Each row comes from the steps of one path. Every step used is in the known rows, and no mark comes twice. Write the path behind each row, first mark first.
Known rows:
vutis > sabo > tofimev > kopivev > puziv > dudi: [  7  -3 -10  15  17  -1  22   4  -5  14  25  -3  12   7   9  -7  -8  25
 -13 -11  20 -20]
duves > kopivev > puziv: [ -6   3  -6  -8   4 -10  -4  -8 -11  20  12   2   7  -4   0   0  -1   7
  10   2  -8  -3]
kopivev > puziv > dudi > vutis: [ -6 -10   8   7  21  -4   7  19   3   7   2  -2  -2   0 -16   2  -8   4
  13 -18  15  -4]
tofimev > kopivev > duves > sabo: [ -2  -1 -36   2 -15  -5  -4 -31  -9  13   5  -7 -13   3  21  -4 -19  20
  12  12  -3  -1]
vutis > sabo > tofimev > kopivev: [  5  -4  -9  19  -2   6  17  -7 -10   4  16   3   3   5  15  -5  -5  20
 -17   2   9 -12]
tofimev > kopivev > puziv > dudi > vutis: [ -2 -15  -1  14  13  -4   6   6   0  19   2  -9   1   4 -11  -3 -13   9
  11 -10  16  -6]
puziv > dudi > vutis > sabo > duves > kopivev > tofimev: [-14 -13  -8  18  20   4  37   6 -10   2  34   3  -2  -8 -10  -2 -16  19
  15   9   9 -21]
dudi > vutis: [ -8 -12   8  11   2   4   3   7  -1  -2  -6   4 -10  -1  -9   4  -6  -3
  10  -6   3   5]
kopivev > tonu: [  5  -5  -5  -1  -6   0  -7 -13   2   1   6 -11  -1 -12  -2  -5   3  -7
   4   0  -1  -9]
dudi > vutis > sabo: [-18  -6  12  19   5   5  14  10  -2  -7   9  15 -14  10  -8   7  -6   3
   5 -16   3   1]
puziv > sabo > duves: [ -7  10  -9   3  14  11  22   5  -8  -4  22  12  -7  -6  -9   1  -9  10
  -5  17  -4 -16]
kopivev > duves > sabo: [ -6   5 -28  -4  -7  -4  -3 -17  -5   2   5   0 -18  -1  17   0 -15  14
  14   5  -3   1]
tofimev > kopivev > duves > sabo > vutis > dudi: [  2 -13 -34  10 -10   9  10  -9  -5   6  12  -9  -8   6  28   7 -17  14
   2  -1  26 -17]
tofimev > kopivev > duves: [  2  -6 -27   4 -11  -4  -6 -27   1   8  11 -15  -4   0   6  -8 -13   9
   5  12  -4  -5]
sabo > vutis > dudi: [  3 -13   2   8   5  13  15  22   4  -7   7  -3   6   4   8  11   2  -7
 -10 -13  29 -16]
puziv > sabo > vutis > dudi: [  0  -2  -1   8   9  17  29  21   6 -11  20  11  -1  11  -3  13  -3  -2
 -12 -12  29 -27]
sabo > puziv: [  1  -6  -6  -4   8   6   3   2 -25  13  12  -1  12  -5   3   2   6  -3
  -3  -2   1  -3]
vutis > dudi: [  0  -6  12   6   4   6   9  10  10  -3   1  -9   1   3  -4   3  -3  -9
  -9  -3  18 -11]
duves > kopivev: [  0  -3  -5  -4  -4  -3   1 -15  -9  12   4  -1   3  -3  -3   1  -2   1
   7  13   1  -6]
tofimev > kopivev > puziv > sabo: [ -5  11 -12   2   5  -4   7  -7  -5  16  20  10  -1  11  -4  -2  -8  18
  -1  -4  -7 -11]
puziv > dudi > vutis: [  0 -15   7  11  11   3  13  13   5  -1  -6  -5  -5   0 -17   3  -9  -3
  10  -7  23  -7]

Which path is each row?
[-11   0  -7   8   8   7  21  -7 -19   5  30   8  -1  -5   0   2  -5  11
   0  18  -5 -15] => vutis > sabo > duves > kopivev
[-17   7  -7   4  16   2  15  -1 -21  14  38  11   1  -5   2   1  -5  18
   3   7 -14 -12] => vutis > sabo > duves > kopivev > puziv
[  6   1 -14   2  -1   4  11  -1 -15   4  -5   8  -4  -6  26   1  -8  19
  -2   5   9  -1] => duves > sabo > tofimev
[  0  -6   0   6  22   8  23  11 -18   8  30   0  12   7  -5   3   4   3
  -8 -11  21 -18] => vutis > sabo > puziv > dudi
[ -1 -23 -33  10   5   3  11 -16 -28  24  12 -13  -7  -3   6   0 -22  14
  18   6  22 -10] => tofimev > kopivev > duves > sabo > puziv > dudi > vutis
[-10  13 -10  -8  10  -7  10  -8 -10  17  25  16   0   4 -11   3  -6  12
   9   3  -8 -15] => duves > kopivev > puziv > sabo
[ -1  -2 -18   0  -3   6   7   7 -15   1   1  14  -5   4  26  12   0  14
   8 -10  11  -1] => duves > sabo > vutis
[ -7  10 -13  -3  14   4  14  18  -5   0  27  22   2   8   3  10   1  14
   2 -22   1 -14] => kopivev > puziv > sabo > vutis
[-11 -10   4  23  16  -2  17   8  -1  13  18   2  -3  14 -10   0 -12  16
   6 -22  16 -10] => tofimev > kopivev > puziv > dudi > vutis > sabo
[-11  16  -8  -1  22   5  17  12  -9   3  30  15  -5  -6  -7   0  -9  16
  -1   5 -12 -13] => kopivev > puziv > sabo > duves
[  3 -20  -8  29  -6   9  15 -13  -9   2  15  -3  -7  -8   5  -6  -7   9
  -2  -4  11 -17] => dudi > vutis > sabo > tofimev > kopivev > tonu
[-10   2  -7   4  28   0  24   5 -13  16  39   2   7  -4  -5  -1  -7  17
   4   6   6 -23] => vutis > sabo > duves > kopivev > puziv > dudi
[-16  -5  11  17  24  -1  18  22   4   2  19   9  -6  11 -15   4  -8   9
   8 -29  15  -8] => kopivev > puziv > dudi > vutis > sabo
[ -1  -8 -26   4  -2   9  12   5   1  -6  13  -2 -11   3  24  11 -13   8
   5  -9  25 -15] => kopivev > duves > sabo > vutis > dudi
[  1 -22   2   8  20   8  15  15 -19  10   6  -6   7  -6 -15   5  -3  -6
   6  -6  25  -9] => sabo > puziv > dudi > vutis
[ -9 -11  11  20  16   5  24  16   5  -7  11   6 -10  11 -16   5  -8   2
   6 -17  24 -10] => puziv > dudi > vutis > sabo
[-10  16  -3  -4  13  -4   9   6  -1   5  21  16  -3   7  -8   2  -4  12
   1 -10  -8  -9] => kopivev > puziv > sabo
[ -4  -2 -33  -8   1   2   0 -16 -29  14  17   0  -6  -5  20   3  -9  12
  10   3  -2  -1] => kopivev > duves > sabo > puziv
[  9 -10 -13   5 -13  -2  -8 -26  -2  12   5 -18   3  -8   1  -9   0  -1
   1   8  -1 -12] => tofimev > kopivev > tonu
[ -5  -8   6  20  26   3  28  26  -1   0  19   9   0   1  -4   1 -10  17
  -1 -24  23 -13] => kopivev > puziv > dudi > vutis > sabo > tofimev
[ -5 -11   0  17  22   0  30  11 -11  12  23   8   4  -2  -7   2 -11  17
   5 -11  23 -19] => duves > kopivev > puziv > dudi > vutis > sabo > tofimev
[ -6   0  -7   0  13   7  24  13  -5   9  32  12   6   7  -3  13  -4   5
  -1 -12  20 -31] => duves > kopivev > puziv > sabo > vutis > dudi
[  1 -14   6  24  18   9  33  19   0  -8  11   6  -3   2  -6   1 -10   9
  -4 -13  31 -16] => puziv > dudi > vutis > sabo > tofimev
[ -2  -1  -9  10  10  10  21  15   0   8  27   6   6  15   3   9  -6  11
 -10 -18  22 -26] => tofimev > kopivev > puziv > sabo > vutis > dudi
[-14   3 -17   6   8   2  23  -7 -15   3  40   7   3  -7   7  -5  -6  22
   5  15 -15 -14] => vutis > sabo > duves > kopivev > tofimev
[ 10  -5 -23   8  -9   3   8 -14 -20  15  -6   0  -1  -2  30  -3 -12  25
  -4  13  11  -4] => duves > sabo > tofimev > kopivev
[-16 -13   6  16  13  11  17  13 -25   5  22  14  -3   5  -5   9   1   1
   1 -17   5  -2] => dudi > vutis > sabo > puziv
[  8  -3 -13   5   2  -3   1  -4 -11  18   8  -5  12  -5  16  -8  -5  20
  -9   1   0  -5] => sabo > tofimev > kopivev > puziv
